Each row comes from the steps of one path. Every step used is in the known rows, and no mark comes twice. Write the path behind each row, first mark first.
Known rows
P T U: [16.3 -24.8 -37.6 25.5 6.1 27.5 5.1 -28.7 -75.8 -31.2 13.2 16.3 7.4 7.0 -22.7 20.6 16.5 55.2 6.5 -11.7 -29.4 -34.3 1.9 14.8]
X U: [2.2 -11.0 31.9 14.4 19.3 -23.3 -15.7 -22.6 -14.9 5.8 -15.5 27.9 -10.4 4.1 -17.8 -5.9 5.2 -6.7 12.0 10.1 -39.2 12.8 5.5 10.3]
A K X: [-20.7 27.7 30.8 15.0 -19.6 8.4 -3.0 6.0 -12.7 8.2 10.6 -8.3 -4.0 7.5 14.7 0.6 -40.2 -16.3 -12.5 -34.7 0.2 26.3 15.8 -0.2]
T X G A U: [19.9 0.0 9.2 2.4 -24.1 10.3 -16.0 18.4 26.3 8.4 29.8 -18.9 -9.0 29.6 0.4 4.4 11.6 16.7 7.2 -7.7 -8.5 6.2 -5.7 1.0]
A K: [-26.5 22.9 11.4 10.3 -22.6 3.0 -30.0 -19.2 -22.3 6.0 29.1 8.6 -22.5 -1.5 -4.3 -5.9 -37.2 1.6 2.3 -36.0 -10.9 13.3 -2.2 -3.2]
X U G: [-2.7 15.6 27.0 -28.1 8.5 -34.0 -5.4 -5.1 -16.6 6.2 -16.7 2.9 11.9 -22.4 -6.6 3.4 2.5 -17.7 -2.6 19.4 -23.5 40.1 -0.8 -1.3]
P T X: [2.3 -11.5 -21.1 38.3 9.4 15.9 -9.9 -39.2 -65.6 -41.2 31.8 7.3 31.3 36.2 -27.4 9.7 -8.7 80.0 -3.4 -24.4 14.8 -42.1 -6.8 14.3]
K U: [-6.0 -5.0 -17.8 -4.5 24.1 -3.2 0.7 -15.4 7.5 -3.8 -36.7 2.0 -20.5 8.9 -19.8 -14.1 2.9 30.6 -4.9 -8.7 -24.9 -25.2 21.3 -2.2]
T U G A: [18.1 9.9 -6.8 -24.5 -14.2 14.1 16.5 7.0 18.4 8.4 -7.0 1.1 0.7 -32.4 -14.5 8.2 13.2 -3.8 -23.8 29.2 -0.1 -10.1 -12.5 -9.7]
X G A: [-3.5 7.4 -0.6 7.0 0.9 3.8 28.1 -16.4 8.8 -6.1 21.7 -2.9 -3.1 -31.5 -2.9 -0.2 5.7 -9.5 -32.9 39.3 -7.1 -16.3 -10.9 -14.5]
X G: [-32.3 15.3 -2.5 17.0 6.4 -20.5 25.4 -30.6 -52.9 -28.2 32.1 -9.3 13.3 -16.8 12.3 11.8 -7.7 -1.7 -22.5 14.1 -30.1 7.5 0.3 -3.8]
K X U G A T: [37.5 20.6 -1.4 -39.5 21.9 15.4 -15.8 21.6 18.7 7.9 -9.8 -14.5 -11.9 -28.9 -18.0 -4.3 44.7 -9.7 10.5 21.7 14.7 11.5 -17.7 0.4]
K G A T X: [13.7 14.4 -12.2 0.1 12.9 31.1 -14.6 6.4 -5.5 -25.6 10.8 -4.0 10.0 26.2 -12.9 11.1 22.7 30.6 -2.3 -13.7 33.7 -26.1 -23.3 13.9]
G A: [2.9 -9.4 -10.8 -5.4 -5.4 10.9 -0.5 -21.8 20.0 4.8 6.0 16.1 -13.4 -33.8 -29.1 -12.9 -0.1 14.4 -20.2 22.5 3.3 -30.1 -2.4 -14.3]
U G A X: [8.5 0.9 -21.6 -25.3 -23.7 5.5 -3.5 18.0 16.7 20.8 -12.9 -18.5 -4.4 -12.6 4.9 -4.0 -9.2 -7.9 3.4 -9.8 28.6 2.5 -6.9 -11.9]
K G: [-56.4 -10.4 -3.6 -28.0 27.6 -7.1 -2.6 -21.4 -26.9 -30.1 2.9 15.7 5.3 -32.2 21.1 -2.7 -5.1 -14.0 -24.7 -2.1 -5.8 15.5 17.2 -14.5]
A U: [1.4 -16.4 -6.8 -12.7 -22.6 -5.8 -50.1 -3.3 -5.6 9.2 20.0 -1.9 -16.0 17.2 -17.1 -6.1 -2.0 38.9 28.9 -35.4 -22.4 15.3 16.8 1.9]
U G X: [-9.5 -11.7 -12.6 -7.4 -19.8 -26.9 21.4 3.1 8.7 -4.9 9.9 -8.0 22.8 -26.9 -3.9 -11.2 -20.3 -1.2 -18.2 3.7 13.2 17.2 26.3 -6.1]
K X U G: [-1.0 22.4 40.3 -25.1 6.8 -28.9 5.8 10.5 -9.4 9.3 -22.7 -6.4 18.2 -14.6 5.6 6.0 -2.0 -31.1 -8.9 15.9 -17.4 49.9 6.0 0.3]
K X: [-19.3 5.2 10.4 7.7 -4.8 -0.4 6.0 -8.0 -23.0 -4.3 -2.9 -1.9 11.3 -5.6 -0.8 0.9 -25.1 5.7 -16.7 -17.1 -2.2 8.5 26.3 -0.7]
T X G A: [3.1 15.1 4.9 21.2 -3.2 12.0 31.7 -8.8 8.6 -12.7 24.0 -6.6 8.6 -2.3 -0.7 9.0 3.9 0.1 -35.0 28.9 4.7 -24.6 -19.6 -4.3]
T G A X: [-0.7 -8.5 -30.8 -6.5 -33.2 17.9 -6.8 11.1 8.1 29.6 -2.1 -2.5 -22.0 8.7 9.4 6.2 -6.1 7.0 21.3 -18.2 24.4 -25.1 -22.1 -4.5]
P T K U G A X: [18.5 -5.5 -32.8 -7.8 -11.7 19.0 -2.9 19.9 20.8 13.0 -12.7 -20.9 -0.8 10.3 9.5 -2.5 -2.2 7.5 16.6 -13.6 37.4 -21.2 -9.5 -7.3]
P T K G X U: [-2.1 -34.9 26.9 33.5 26.2 -15.0 7.9 -1.5 8.0 -12.7 2.5 23.2 9.9 15.6 16.2 -8.3 6.0 -25.3 10.1 13.1 -7.0 9.9 15.4 11.9]
T K U: [-10.1 -3.2 -24.7 25.3 9.3 8.5 -11.0 -11.6 12.5 -7.9 -21.1 11.7 -8.7 38.2 -7.2 -0.1 -6.6 35.2 17.8 -23.4 -4.5 -51.3 10.4 9.0]
A T K G X U: [3.0 -21.7 27.8 20.8 23.7 -13.0 -1.1 13.3 22.1 -5.9 -6.3 18.9 1.2 16.7 17.0 -7.0 15.8 -37.8 18.7 8.7 -3.7 17.9 9.8 15.8]
G X: [-11.5 -30.4 -18.9 19.6 -16.1 -16.5 14.2 -12.6 5.6 -9.1 16.1 7.6 8.9 -13.6 -13.5 -17.4 -22.3 14.7 -11.0 -6.9 7.4 -7.0 32.4 0.0]

Write each row's path
[-1.3 -9.6 -12.7 -9.7 -7.2 -22.9 30.0 15.0 30.4 -1.6 -12.3 -15.3 13.4 -12.6 -2.1 -15.3 -10.6 -1.9 -18.3 4.5 7.5 10.8 30.7 -5.4]
K U G X
[27.7 17.3 -27.6 -47.6 15.5 16.4 -24.1 6.0 5.6 -0.4 2.6 -11.2 -13.1 -42.1 -29.6 -6.6 40.6 12.7 9.7 17.2 18.6 -3.9 -19.8 -5.4]
U G A T
[2.3 -17.7 -23.2 9.7 -4.6 -12.7 25.1 8.6 19.2 -11.6 3.6 -11.9 24.1 0.1 1.6 -10.9 -10.6 14.1 -4.8 0.6 20.3 -8.2 24.1 -0.5]
P T K U G X
[10.6 -25.8 30.8 28.3 9.3 -27.0 6.2 -4.2 14.8 7.0 -10.7 21.2 -3.3 9.2 -9.9 -14.3 0.7 -18.9 7.5 12.4 -23.5 16.0 19.1 13.0]
G X U
[4.4 8.7 -3.7 -32.3 -8.6 0.7 6.5 -6.5 23.3 9.3 -0.2 0.8 0.9 -46.8 -19.7 -6.5 2.4 -1.5 -27.0 32.9 9.5 -5.3 -8.1 -19.7]
U G A
[20.0 -8.6 3.9 14.1 -19.3 18.4 -15.6 16.8 19.8 4.9 40.1 -19.4 -2.9 26.7 10.6 3.9 10.0 17.1 18.1 -7.3 -0.1 0.1 -1.1 -0.9]
P T K X G A U
[-14.6 13.6 -5.7 44.1 14.5 -2.0 30.5 -31.1 -73.0 -49.2 48.0 -16.8 35.9 22.7 10.7 22.4 -3.0 32.2 -22.5 3.8 -9.2 -13.4 -13.4 9.2]
P T X G
[3.8 22.8 32.3 -14.3 3.4 -26.1 -2.2 2.5 -17.0 -0.4 -14.3 -1.1 23.8 7.1 -4.5 12.4 0.7 -8.3 -5.2 9.2 -11.6 32.1 -9.6 8.6]
T X U G
[-14.1 29.8 31.2 11.8 -29.1 23.0 6.1 17.8 10.6 24.5 13.3 -4.8 -14.7 9.6 20.9 7.1 -29.7 -22.3 -11.3 -19.7 9.0 9.8 -4.8 -3.0]
T G A K X
[3.1 14.5 19.2 -29.9 0.0 -29.7 -7.1 11.6 -11.4 14.4 -24.2 -9.4 9.4 -9.2 5.9 3.9 -1.2 -25.7 9.1 4.8 -10.9 45.1 -3.4 0.4]
A X U G
[23.6 -12.9 25.3 9.9 6.1 -6.4 -10.0 8.8 21.2 26.5 -28.0 10.2 -19.9 16.1 -1.6 -8.0 8.7 -27.0 20.4 5.0 -11.9 10.7 -5.4 7.5]
G A X U
[18.0 -10.8 22.2 10.1 -2.5 -2.8 -8.2 12.2 16.7 34.6 -23.7 14.6 -24.9 24.8 6.6 2.4 12.1 -24.2 29.1 4.8 -11.8 3.3 -18.2 9.9]
T G A X U
[4.7 -0.9 51.6 20.1 17.3 -15.8 0.3 -1.3 -5.2 11.0 -24.3 14.6 -1.7 14.2 -0.4 -1.4 -1.3 -25.1 3.3 5.8 -30.7 26.9 14.7 12.8]
K X U
[-16.8 -24.5 -41.6 51.7 -2.2 15.8 -31.8 -50.0 -57.4 -34.4 48.8 29.2 24.1 18.6 -13.2 9.1 -19.4 67.2 33.7 -25.1 19.0 -62.5 -5.4 10.6]
P T K
[16.5 8.1 19.8 -24.9 1.7 -5.2 7.3 1.5 33.9 17.9 -12.9 5.8 -3.7 -35.0 -16.1 -6.5 12.5 -20.1 -19.2 43.1 -3.2 6.4 -11.1 -13.0]
X U G A
[23.8 -6.9 -31.0 -15.0 -17.9 20.4 4.3 18.7 -0.5 12.1 -8.8 -19.7 -0.6 -3.6 4.9 3.7 3.9 4.3 7.9 -9.5 24.3 -7.1 -10.4 -6.3]
P T U G A X
[8.0 -31.3 19.1 32.2 7.4 -17.7 8.7 -7.7 -6.0 10.0 4.3 25.5 -6.6 19.7 -1.6 -2.3 9.9 -1.0 22.1 14.6 -21.7 -1.0 -0.8 15.7]
P T G X U
[16.4 13.1 26.5 -7.1 -6.3 3.3 9.6 13.9 41.6 18.6 -9.0 4.3 6.6 -16.2 -0.5 2.5 4.4 -26.9 -12.2 33.5 11.3 0.7 -12.5 -6.4]
T K X U G A
[5.0 2.9 -33.9 13.6 20.4 18.2 -22.3 -1.1 13.8 -10.0 -21.0 3.5 -14.5 37.3 -11.3 -0.8 14.6 37.3 33.0 -24.3 3.3 -48.9 1.5 13.5]
A T K U
[-34.4 -31.1 -9.3 0.1 4.1 -13.7 23.7 -0.5 12.2 -22.7 11.9 6.0 13.8 -21.7 18.3 -15.5 -14.8 -17.9 -25.7 -0.8 13.3 11.7 35.6 -8.3]
K G X
[12.2 3.1 -25.4 -12.3 -21.8 14.3 -2.6 27.9 34.7 21.4 -21.0 -19.4 -5.1 12.2 12.7 -0.3 -7.3 -6.5 14.4 -16.6 35.4 -14.9 -8.8 -5.8]
T K U G A X
[-58.4 12.1 16.5 -20.6 13.2 2.3 -11.9 -7.4 -17.1 -18.4 17.1 8.8 -9.2 -19.2 35.9 -2.9 -20.2 -35.3 -19.9 -19.5 -3.7 33.1 7.2 -14.9]
A K G
[-0.4 25.6 -19.8 -29.4 8.8 -5.3 -9.5 10.6 2.6 -4.3 -20.5 -14.6 9.1 0.8 -1.6 7.2 9.4 13.0 12.1 -4.4 5.9 -2.6 -3.6 0.4]
A T K U G
[-44.6 -2.2 -19.1 -10.5 23.8 13.9 -25.9 -7.5 -21.4 -37.0 18.8 16.3 10.6 -4.5 29.3 10.4 6.5 -7.1 13.2 -18.2 23.1 -8.7 -3.0 1.9]
A T K G
[-9.0 -12.5 -19.8 -20.2 -7.2 15.1 -1.8 15.2 19.1 8.7 -12.2 -9.3 -11.0 -9.0 20.1 -6.9 -5.5 -19.4 -1.9 -14.1 29.5 -1.3 -0.4 -13.9]
K G A X
[3.7 -11.1 -14.7 0.9 -25.3 -12.9 31.7 16.4 3.6 -5.8 3.5 -7.2 23.0 -11.9 0.4 3.4 -9.2 -3.6 -15.1 0.4 3.7 13.1 22.2 4.5]
T U G X
[-16.5 26.0 12.4 6.2 -36.7 22.9 -16.6 -2.4 10.3 30.1 32.9 13.2 -38.9 1.4 4.8 3.7 -21.7 -7.2 4.0 -14.1 1.1 -9.5 -32.0 -6.9]
T G A K
[7.6 6.3 -22.2 -20.6 -1.2 1.2 9.1 -9.0 -59.2 -19.3 3.6 -5.4 24.7 -20.6 -9.6 21.6 10.1 25.9 -7.0 4.2 -16.5 7.2 -2.9 1.7]
P T U G
[-8.7 20.1 -8.6 -42.0 11.9 -19.8 6.0 0.9 -1.1 -0.5 -31.0 -15.2 5.2 -18.5 -7.8 -2.5 0.5 8.4 -14.8 6.5 -13.8 14.1 10.6 -9.9]
K U G
[1.3 25.8 10.4 5.8 11.5 14.1 13.7 10.1 39.9 10.9 -16.7 -14.1 -35.7 17.3 5.7 -11.6 -1.5 -11.5 -15.0 -1.9 -18.8 -9.0 0.4 -8.0]
X G A K U
[15.7 -22.0 19.5 19.6 18.5 5.5 -10.2 9.0 13.3 8.8 -13.9 13.0 -7.4 25.0 17.4 -2.9 12.5 -26.5 27.0 3.9 3.8 0.4 -9.8 7.5]
P T K G A X U
[14.7 2.6 -22.2 -27.1 -14.7 8.7 2.9 26.4 32.1 23.5 -29.1 -24.1 -11.0 -2.1 6.1 -6.7 -2.6 -8.5 3.5 -9.3 25.4 -2.0 -3.1 -11.8]
K U G A X
[23.8 -19.4 14.8 14.4 7.1 2.0 -7.7 4.2 1.9 25.9 -15.0 12.7 -21.2 23.0 3.0 -0.3 17.0 -10.5 31.5 7.4 -9.7 -3.0 -19.6 8.8]
P T G A X U
[-7.2 32.0 -4.5 25.6 10.9 0.3 18.0 -9.5 -52.6 -38.9 36.0 -23.7 23.5 23.3 11.2 25.4 11.7 14.3 -10.7 -1.8 -4.4 -2.6 -21.6 15.2]
A T X G
[12.0 -13.9 30.3 0.7 15.6 -5.1 -5.2 15.2 24.4 19.5 -30.6 9.0 -17.4 12.1 14.1 -6.7 12.3 -42.8 13.3 8.0 -8.5 19.8 -3.2 3.6]
K G A X U
